Each row comes from the steps of one path. Every step used is in the known rows, and no mark comes twice. Write the path behind each row, first mark first.
Known rows:
sotul dotu nagu: [ -9 -10 -16 -17   3 -13 -19  -1 -14   3   8 -14  10  16   7   6   1 -23
  -3  15  -9  19  19]
nagu noto: [  8 -15 -16  11  10 -14   3  -5   1  15  -7  17  -9  -7  -9  19 -20  -8
  -3 -10   7   6  -4]
nagu noto dotu museg: [  4 -12 -16  13  24   1  -4   8  -4   9   1  -1  -7 -23   5  19 -36  17
  -6  -9   7   6  -5]
sotul dotu: [ 11 -20  -9   2  12 -20  -5   6  -8   1   6 -14   2  10  10  -3  -2 -27
  16   4  -6   7  12]
duro zera: [  4   4 -15  17  -7  -5  -6  -1   0  -2 -19   1  -6  -1 -13   2   2 -17
  20  12  11  12   5]
zera noto dotu: [ 23   7  16   2   4  -2  23  15  13 -13  11   1 -11  -2   4 -12 -13   0
  20  -4   2  -6   3]
noto fudiv sotul: [  4   9   7  -3 -19  14   6   3  -5  10   2  16   7 -16   6  -6 -11   4
  13 -17 -10  -6 -10]
duro noto dotu nagu: [-14   9  -8 -19 -13  11   7   7  13 -25   2 -14  13  -4  -1  -4   3  16
  -4  23  -1   1  -2]
fudiv sotul nagu noto dotu museg: [ -4 -16   4   1  24  12 -17   4  -1  14  10   6 -13 -28   4   0 -28  16
 -36 -22   3  18   7]
duro zera noto: [ 11  14   6  14  -3   0   6  -4   3  -5  -6   4  -9   6 -22  -3   9 -25
  18  17  11  10   5]
nagu fudiv dotu: [ 15 -20  -8  21   1 -21   4   9   1   9 -13   9  -5   7   8  12  -1   3
  16  -8   3 -20  -1]
duro zera noto fudiv sotul nagu: [ -1  26  32   2  -3  20  -3 -15   7 -13   1  -4  -9   2 -20 -31  31 -12
 -10   1   6   7   5]
zera noto fudiv: [ 18  19  19   4   1  -3  18  -1   5  -9  10  -3   4   3   2 -10   3  -5
  17  -8   1 -11 -12]
dotu nagu: [ -5  -1 -19 -11 -12  -9 -10   3  -7  10  -1   7   8   1   2  17 -15 -10
  -1   1   2  15   5]
zera noto fudiv sotul nagu: [  9  15  39  -9   1   8   6  -8   7  -3  18   7  -2  -4   1 -29  11  -6
 -14 -22  -2  -4  -1]
nagu noto fudiv: [  1   3  -8   8   8  -2  10  -9   2   4  -7   4  -5  -6  -2  10  -6   6
  -1 -14  10  -8 -15]
duro noto dotu: [ 11  -1   4   1  -2   6  21   9  15 -29   2 -12   3 -10   1 -15  -2  15
  16  12  -2 -10  -8]
duro noto dotu nagu fudiv: [-19  13  -4   4 -13  13   4   2  13 -29   2 -10   6  11   5   8   6  22
 -19  13  13  -8  -9]
dotu nagu fudiv: [-13   2 -13  14 -10  -6 -13  -2  -5   8  -2  10   2  16  10  30 -11  -3
 -13  -8  16   4  -1]
nagu noto fudiv dotu: [  4 -11  -9   1  10 -11  13  -4   5  12 -17   0  -7  -9  -8   2   5  17
  10  -3  -6 -18  -8]
duro noto: [ 10  -6   0   4  -4  -4  12  -3   5 -13   2  -1  11  -6  -8  -3  -3  -4
   6  11  -3  -3 -10]
duro zera noto fudiv: [  5  30  15  11  -3  11  12  -7   5 -14  -9  -9  -2   7 -17 -15  22 -12
  20  15   9  -2  -4]

Which path is each row?
[-16   6 -10   4 -26  13 -17   3  -9  19   1  29   3   5   7  26 -17   0
 -19 -12   2   7   0]
dotu nagu fudiv sotul
[ -3 -19   0  19  13  11 -28   6 -28  18  17   6   8   5  18  13 -19 -11
  -4  -9 -10   7   3]
nagu fudiv sotul dotu museg
[ 10  -9   9  28  13 -22  -6  -5   4   0   2  -3 -11  18  15   3   3 -12
 -25 -30  28  -1   2]
sotul nagu fudiv
[-27   9   2 -34 -12  27 -11  -9  -8 -15  10 -16  25   5  -1 -17  23   3
 -14  30 -27   4  -2]
duro noto fudiv sotul dotu nagu
[  1 -18   5  17   1   4 -12   6 -14   9   9  13  -2  13  12   6  -4 -18
   2 -10  -5  -1   6]
nagu fudiv sotul dotu
[ -5  20   9   4  -8   7   5   9  10 -13   8   2  -8  19  11  12  -6  10
 -10  -2  14  -2   3]
zera noto dotu nagu fudiv
[-11  29  -1  -8 -13  15   0   2   9 -18  -6  -7  -8  10 -18  -5  10   0
   6  31   9  17  15]
duro zera noto dotu nagu
[ -1 -13 -20 -20  -9 -20  -6   9  -4  16 -11   5   7  -3  -1  11  -4   2
  10  16 -11   2  14]
fudiv dotu nagu
[ -9 -22 -30 -16   1 -15  -7   0   0  24 -17  11  -1  -5 -16  24  -5   8
 -10  13  -8   6  11]
fudiv dotu nagu noto
[  1  -3   8 -11   0   9  -5   2 -13   1   8  -4   6   3  12 -16   5  -9
  16  -2 -19  -4   2]
noto fudiv sotul dotu
[-13  -9 -13   4   6 -11 -23  -2 -14   1   5 -11   5  33  14  18   4 -19
 -13   6   6   8  13]
sotul dotu nagu fudiv
[ 20   6  18  -7   2 -10  22   4   6  -3  -2  -4   1  -2  -3 -18  13   3
  28   4 -15 -25  -1]
zera noto fudiv dotu
[  5 -10 -12   8  10  -4  12   8  10   0  -5   7 -17 -11  -4  10 -21  11
   3 -10  10  -3   1]
nagu noto dotu
[ -8  -9  -2  -6  11  14  -5  -6  -9  10   5   4  -3  -3  -1  -5   1  -5
  -3  -4 -17   2   0]
nagu noto fudiv sotul dotu
[ 13  -4  -2  -7  -2 -15  12   8   3   4 -11  -7   5  -8   6 -11   6  12
  30  -2 -10 -20  -6]
noto fudiv dotu
[  7  -5   3  24 -15   9  -3   9  -5  15   2  35  -3  -1   6  15 -18  -3
   2 -26   4  -4  -7]
nagu fudiv sotul
[ -8   4 -11 -23 -12  -9  -2   1  -2   7 -11  -7  12  -2   4  -3  10  18
  11  10 -12  -7   4]
noto fudiv dotu nagu
[-11 -11  -1  -3  26  20 -20  -5 -23  19  14  -2   7 -13   3   5 -12   1
 -10   0 -17  12  -5]
nagu noto fudiv sotul dotu museg
[ -2  -3   5   6  23 -13   0 -17  11   0  -2 -14 -12   0  -2  -6  12   4
 -30 -22  20  -1  -5]
sotul nagu noto fudiv
[  2 -17   2  -3  26 -23   5 -11  12   7 -12 -13  -9  -4  -6 -11  22  14
 -20 -11   5 -13   1]
sotul nagu noto fudiv dotu
[ -7   5 -15 -15 -11   1  -4  12   3  -5  -2  -3   1  -3   8   4 -15  11
   6   3   2  10  10]
noto dotu nagu
[ -4   8  25 -10  -6  15   3 -12  10 -17   9  -7  11 -12  -2 -31  21   6
 -22  -7  -2  -7 -15]
duro noto fudiv sotul nagu
[  9 -12  10  -3  -4  -6  -9   1  -1  11   9  13  -4 -12   4 -10 -10 -13
 -15 -23   1  14  10]
fudiv sotul nagu
[  3  11  10   0  -6   7  18  -7   7 -21   0 -13  16  -3   1 -13  12   7
  11   7  -1 -12 -23]
duro noto fudiv
[-11  23   1 -16 -12   7   1  -7   3  -7 -18 -15   3  10 -25  -9  35   7
  15  40  -6   0  10]
duro zera noto fudiv dotu nagu
